What can hang from each mark:
q_998: q_327 q_788
q_173: q_927
q_168: q_788
q_674: q_377 q_788
q_927: q_173 q_329
q_788: q_173 q_329 q_674 q_998
q_329: q_927

Every row comes from one small tree of marks. The marks that hang from a mark follow it in brackets, in the order of their numbers. Every link used is in the known rows. Which tree was each row made from?
Known rows:
q_788[q_329[q_927] q_998]: [ 11  -8  10 -31   7  36  21   5 -32   0  23 -15 -34 -21   5   1 -26  33
  25 -19   1  14 -25  -1 -19  -5 -19   2 -20  -3  21  -8  30 -27   4  12
   4 -29   2]
q_168[q_788[q_329[q_927] q_998]]: [ 26   0  25 -27  -2  17   4  21 -12  34  38  -7  -9 -12  18  -2   1   9
  26  -6  -3  12 -19   1 -20 -14 -34   7 -69  -1  36 -14  13 -60  30 -14
 -13 -30  12]
q_168[q_788[q_173 q_998[q_327]]]: [ 64 -39 -10 -22   6 -20 -22 -25  -9  43  10  12  33   1  22 -30  17  29
 -32  28   2   2   5   8 -29   1  50  31 -31  10   6 -30 -38 -67  46 -34
 -14  28  18]
q_674[q_377 q_788[q_173[q_927] q_998]]: [ -5 -34   6  47  33 -13 -19  49  12 -53 -54  14  23  -6  -7 -31  -9  -9
 -25  -3  25 -22  19 -38  34   4  34  18  15  -3 -36  27 -26  73 -36 -19
 -53  12 -15]
q_788[q_173 q_674 q_998]: [ 51 -19   5  -1  10 -10  42 -35  17   6  -9   9  10 -32  11 -40  -7  48
  -9  54  28   4 -19  12   0 -12  -8  23  -9  -7  11 -42 -18  31 -34 -19
   0  28 -18]
q_168[q_788[q_329[q_927] q_674]]: [-27  41  51  -2 -26  14   3   3   7  26  49  10 -18 -19   9  29 -17 -33
  57   6  16  17 -13  35 -16 -27 -83 -13 -60 -11  29 -21  11 -29   4   3
  23   0  14]
q_788[q_173 q_329 q_674 q_998[q_327]]: [ 50   8 -33  -9   4 -14  19 -52   9  26  10  36  10 -20  20 -23   7  21
 -41  53  26 -67 -25  11  -3  -6  23  21  35  15  -7   1 -44 -19  19 -25
  25  51  25]
q_788[q_173 q_998]: [ 57 -42 -10 -25  12  -7  31 -21 -15  11 -10  -8   0 -11   5 -41   1  55
 -17   4   4  24  -8   2 -12  -3  19  13 -14   3   2 -30 -12   4 -14 -16
  -9 -11 -19]
q_173[q_927]: [-57  24  23  22  -1   7  -3  39 -32 -23  -1 -22 -38  -3 -47 -17 -58   4
  47 -12 -10  53  21  22 -13  -5   4  -1 -13 -26  22  18  35  36 -54  33
  15 -39 -20]
q_998[q_327 q_788[q_173[q_927[q_329]]]]: [-11 -23 -12  -2 -20  12 -55 -10 -42 -36  11 -16 -13  42 -33  -3  -4 -29
   4  -5  -5  35  35 -19  -5  73  56 -28  37  -7   3  23 -22  -9   1  54
 -18  16 -15]
q_329[q_927]: [-45 -15  34 -29   1  50   4   3 -39 -31  25 -42 -43  -6 -23  20 -49  38
  57 -23 -17  83  -4  30 -13  -8 -26  -8 -25 -12  17 -37  53  -5 -18  31
   6 -51 -24]
q_168[q_788[q_329 q_998]]: [ 48  13  10  -7  -3 -19  15  24   6  76  19  -1   9  -7  19 -14  23   5
  -2 -13 -24 -11  -6   5 -25 -22  -5  18 -58  -9  38   7  12 -52  19 -37
  13 -20  15]
q_674[q_377 q_788[q_998[q_327]]]: [-20 -42 -19  -6  41   7 -42   3  10 -42 -30   3  44 -13   2  15  -5   3
 -34 -18 -42 -30   4  -7  14 -24  71  46  26  -2 -41  14  39  16  35 -23
 -14 -17  -3]
q_788[q_173 q_329]: [  4  26 -20   1  -8 -23  29  -8  -3  40   2  -1 -19  18  -7 -19  23  11
 -14 -28  12   8  17   6  -6   1  -3 -30   4  25  -8  20 -30  -8 -15   3
  12 -19   4]
q_674[q_377 q_788[q_173 q_329]]: [-31   7 -12  36   4 -32  -4  25  26  -1 -38  10  13  32  -2  15  46 -31
 -29 -56   3 -37  26 -24  33  -5   1 -20  28  28 -47  37 -36  31  -3 -28
 -15 -14  21]
q_674[q_377 q_788[q_173 q_998[q_327]]]: [ 19 -55 -32  -7  40  -8 -35  -8   4 -35 -40  19  52   2  14  -8  19  17
 -57  -7  -8 -38   9 -18  25 -10  79  31  41  16 -56   5 -24  10  30 -33
 -39  13   5]
q_998[q_788[q_173 q_674]]: [ -3 -22   1   2 -27   1  23 -28   3  -6  -9 -19  25  13 -22  -2   8  26
  31  21   3  27  -3   8  -6   2 -15 -18  11   5  -2 -12   0  34 -33   6
  19  11 -19]
q_674[q_788[q_329]]: [-37  29  18  20 -11 -20  -1  18  17  21  -5  -7 -18   8 -21  23  21 -19
   6 -66 -31   5   6   9   0 -37  -5 -16  16 -15  11  30  32  19 -22  -5
  21 -40  -2]
q_173[q_927[q_329]]: [-32  25  31   6   3   9 -30  24 -34 -29  11 -34 -58   7 -24  -4 -35 -46
  30 -23 -10  67  11   1  -2  22   3  -3 -19 -52  38   0  33  27 -40  52
  -5 -34 -28]
q_927[q_173 q_329]: [  6   7  16 -24   6 -24 -20   1  -4  -4 -11 -38 -53  29   2  43  19 -32
 -25 -27 -21  95 -12   2  12  44 -26 -22  -1 -33  51 -30  72  -4   7  67
 -21 -18 -34]
q_788[q_329[q_927]]: [-41  17  25 -16  -5  35  14  10 -28  -5  37 -25 -50   4 -11  22 -30   8
  46 -39   0  31  -5  18 -14 -11 -34 -24 -12  -1  10   3  31 -23  -9  25
  15 -45   0]
q_674[q_377 q_788]: [-67  -7  20  18  21   1 -23  35   9 -40 -39 -28  21  11 -22  30  -2 -14
   5 -57 -43  23  22   5  18 -32   8   7  -1  -2 -23   5  45  46 -12 -15
 -15 -54 -20]
q_927[q_173]: [-15   7   4 -11   2 -30   3  22  -1  11 -14 -22 -36  11 -13  28  -3   9
  -6 -23 -22  87  -9  16   4  12 -28 -20  -8 -17  32  -8  76  14 -24  51
   2 -28 -24]

Which tree is each row?
[ 35 -24 -32 -41   2  32   3 -38 -35  -6  28  24 -20  -8  18 -18 -12  44
 -22  10  28 -25 -11   3 -13  18  29   6  23  30 -15  -2 -30 -52  39  -2
  -9  15  18]	q_788[q_173 q_329[q_927] q_998[q_327]]
[-40  -7  -1  18   8   7 -19  23   4 -53 -27   9  -9  23   3  34  13 -25
  -2 -51  26 -12  17 -24  38   0 -20 -32  22  29 -53  20 -25  25   2  -6
 -37 -16   1]	q_674[q_377 q_788[q_173 q_329[q_927]]]
[ 17  26 -19 -12   1   4  16 -33  10  27  28  28   4 -35  21  -5 -14  13
 -17  35 -19 -54 -31  20 -19 -32  20  35  24  -2  14   4  13 -26  20 -12
  50  32  22]	q_788[q_329 q_674 q_998[q_327]]
[-19  45 -22  20  -5 -17  30   5  24   5 -22   9   8   9   9   8  11 -25
 -11   7  27 -47  12  -2  23   1 -31 -17  14  31 -44   6 -39  23  -5 -16
   9  17  13]	q_788[q_173 q_329 q_674[q_377]]
[ 55 -19  28   8   2 -25 -29  14  -7  20   7   1 -13   7  11 -42  17 -37
 -18  27  26  35  17 -26  -3  38  11  11 -63 -37  49 -27 -42 -15  -4   5
 -48  22 -15]	q_168[q_788[q_173[q_927[q_329]] q_998]]
[-11 -28   5   9  32  -5 -11  31  20 -38 -41 -22  34 -13   5  11   9  10
  -8 -28 -42  -9  -3 -19  21 -30  27  33  -4  -6 -17   0  43  41  -1 -34
 -19 -36 -18]	q_674[q_377 q_788[q_998]]
[-12  67  30  13 -33 -30  10  13  35  55  23   6   0  -6   4  12  13 -40
  28   3  -8   1   2  31 -15 -35 -56  -5 -46 -12  34  -3  -4 -29   2 -19
  40   1  13]	q_168[q_788[q_329 q_674]]
[-26  23 -29  21 -17  -2  22   9  23  -3 -21  -8  30  25  -3  16  24  -6
   5  -7   3 -60  16 -23  15  23 -17 -30  27  34 -45  31 -22  24   5 -13
  17   2   6]	q_998[q_788[q_173 q_329 q_674[q_377]]]
[-51  -7 -13 -38 -27  56 -22  -1 -50 -11  50 -26 -19  17 -19  41 -15  18
  52 -32 -25   2  -1  12 -22  27  11 -26  37  20  -3  33  38 -58  40  43
  24 -34   9]	q_998[q_327 q_788[q_329[q_927]]]
[-34  11 -34 -25 -29  20 -15  -5 -28  24  33 -22   8  21 -24  28   6   9
  25 -40 -52 -23  17  13 -33  13  42 -22  42  14  -1  55  29 -56  33  19
  55 -33  17]	q_998[q_327 q_788[q_329]]
[ 10 -16  -3 -21  17  16   3 -42   0  -3  21   7  19 -43   7  -5 -35  40
  -5  46 -17  -7 -32  34 -24 -27  26  52  16 -16  15 -22  36 -11  10  -6
  25  21  -2]	q_788[q_674 q_998[q_327]]
[-12  -4 -32   4  21   0 -28  19  18 -12 -20  13  39  -5  20  22  18 -17
 -45 -32 -43 -84   3 -25  15 -25  60  31  42   3 -32  44  21 -10  51 -39
  -2 -14  22]	q_674[q_377 q_788[q_329 q_998[q_327]]]
[-27  42  21  -4 -18   0  19  10   8 -11   7   9 -55  -7  -1  45 -15 -15
   9  11  34  38 -32   7  18   9 -85 -34   4  -7  29  -6  50  15 -17  58
  11  16  -7]	q_788[q_329[q_927[q_173]] q_674]
[ -8 -22   5 -24   7  28 -30 -19  -8 -32  25  12  -8 -20   9  23 -11   9
  -1 -29  -8 -18 -21  -4   0 -30  20  19  29  -7  -4  22  24 -22  27  -1
  -4  -6  18]	q_674[q_788[q_329[q_927] q_998[q_327]]]
[ 25  10 -31 -34  14   7   9 -17 -21  25  27   7   6 -10  11 -10  -8  29
 -24  -2 -30 -45 -20   3 -25 -15  46  26  17   2   8  16  19 -50  33  -7
  35 -12  20]	q_788[q_329 q_998[q_327]]
[  5  28  51  33 -25 -30 -33   2  15   9   4   9 -25  11  -9 -10   5 -74
   6  33  36  47  14   1   6  23 -37  -9 -56 -40  34 -34 -50  15 -29   5
 -24  50 -13]	q_168[q_788[q_173[q_927[q_329]] q_674]]
[-39  -2  25  51  13 -17 -54  30  15 -69 -47   2 -11  40 -21   7  19 -83
 -16 -36  19  20  40 -41  45  34  18 -19  10 -22 -23  17 -30  63 -26  12
 -64   7 -20]	q_674[q_377 q_788[q_173[q_927[q_329]]]]
[ 21   6  30  11 -14 -36  13 -21  30  35  -2   8  17   0  11  -7  10  -8
   9  28  25  47  10  31  -1 -22 -49   4 -56  -4  14 -41 -33   2 -11 -24
  -1  28  -3]	q_168[q_788[q_173 q_674]]
[-34 -22 -41   1  -3  22 -13 -17  -1 -29 -10  -9  53  17  -4  18   0   9
   5  27 -12 -27  27   4   6  22  36  -3  49  38 -56   7 -12   4  30  -8
  13  24   0]	q_998[q_327 q_788[q_173 q_674[q_377]]]
[ 76   1  -6  -8 -11 -39  17   6  11  79   5  17  20   3  22 -28  54  11
 -28   8  12 -24   0  -8 -20  -2  -2   3 -47  12  19  -5 -44 -45  20 -43
 -12   5  14]	q_168[q_788[q_173 q_329 q_998]]
[-37  22  16  36  10  -4 -18  11  14 -55 -25  -2 -23   9 -10 -11 -17 -68
  -9  20  39   6  29 -21  38  36 -14  -9   0 -16 -24 -15 -34  61 -30  23
 -26  35 -18]	q_788[q_173[q_927[q_329]] q_674[q_377]]
[ 37 -18 -31   0   3 -30 -17 -28  17  17  -9  42  12  -6  18 -10  39   9
 -58 -12   6 -54  -7 -14   3  -8  55  14  49  11 -11  27 -37 -13  22 -28
 -12  29  22]	q_674[q_788[q_173 q_329 q_998[q_327]]]
[ 39  -9  38  -9   3 -11  13  -8  22  39  15   1  25 -33  17  -2 -12  14
  18  45 -21  21 -23  28 -16 -45 -29  47 -68 -36  44 -45  22 -19   0 -33
  16  13  -4]	q_168[q_788[q_674 q_998]]
[ 22 -21 -38  -4  29   8  -1 -29   5 -23 -21  20  44 -14  23 -14 -14  28
 -49  59  20 -52  -7   6  12   0  36  40  32  24 -49 -21 -32  10  28 -29
  -8  48   9]	q_788[q_173 q_674[q_377] q_998[q_327]]
[-48  15  17  -7 -30  50  19  -2 -13 -12  39 -30 -19  -3 -23  40 -21   1
  79  -4 -11  12 -18   5 -15   0 -59 -34   6  -1  12  10  40   0 -15  34
  43 -17  -8]	q_998[q_788[q_329[q_927] q_674]]
[ 32 -28   4   9  16  -7  13  20 -28 -12 -21   3 -16 -10 -14 -56 -25  35
  -5  24  30  17  11 -19 -10  20  25  17 -11 -13  16  -2 -25  38 -49  13
 -20   2 -19]	q_788[q_173[q_927] q_998]
[ 33  16 -29   9  14 -13  40   1  25   6 -26  19  30 -10  34 -24  16   5
 -36  35  29 -81 -13 -26  21  -1 -12  13   2  26 -36  -1 -41  17   3 -35
   1  28  14]	q_788[q_173 q_329 q_674[q_377] q_998]
[ 47   0  12 -29  -5 -14  -4  34  -3  35  10  12 -23  -3  29  31  22  -3
 -16   3  10  37 -36 -21   1  22 -53 -13 -53   3  51  -7  36 -55  31  25
 -28  -1  12]	q_168[q_788[q_329[q_927[q_173]] q_998]]
[-13 -19 -24 -13 -19   8  -2 -51 -10  -4   9   1  34  14 -20   5  -2  22
  17  28  -7  10   9  27 -15  11  22  -5  39  15 -16  -2  -9   0   4  12
  25  32  -3]	q_998[q_327 q_788[q_173 q_674]]
[  3  43  -3  13 -22 -27  45 -24  19  37  -4  17 -13  -1   4  -7   9  -8
   1  11  34 -13  -4  14  -3 -16 -40 -22  13   9   1  -5 -34  22 -26   0
  26  19   2]	q_788[q_173 q_329 q_674]
[-21  -6  -2   2 -36  26  23 -21  -8 -11  20  -4  -7  10 -12  23   3  13
  47   8  27   5  -7   4  -8  23 -54 -43  18  19  -3   9 -22   4 -18  19
  12  10   0]	q_998[q_788[q_173 q_329[q_927] q_674]]
[  6 -11  -3  37  26   3  15  30  10 -41 -42  10  19 -27  -1 -43 -29   3
 -11  50  43 -38   6 -24  24  13  -2  22   2   0 -33   0 -31  74 -36 -12
 -20  33 -13]	q_788[q_173[q_927] q_674[q_377] q_998]
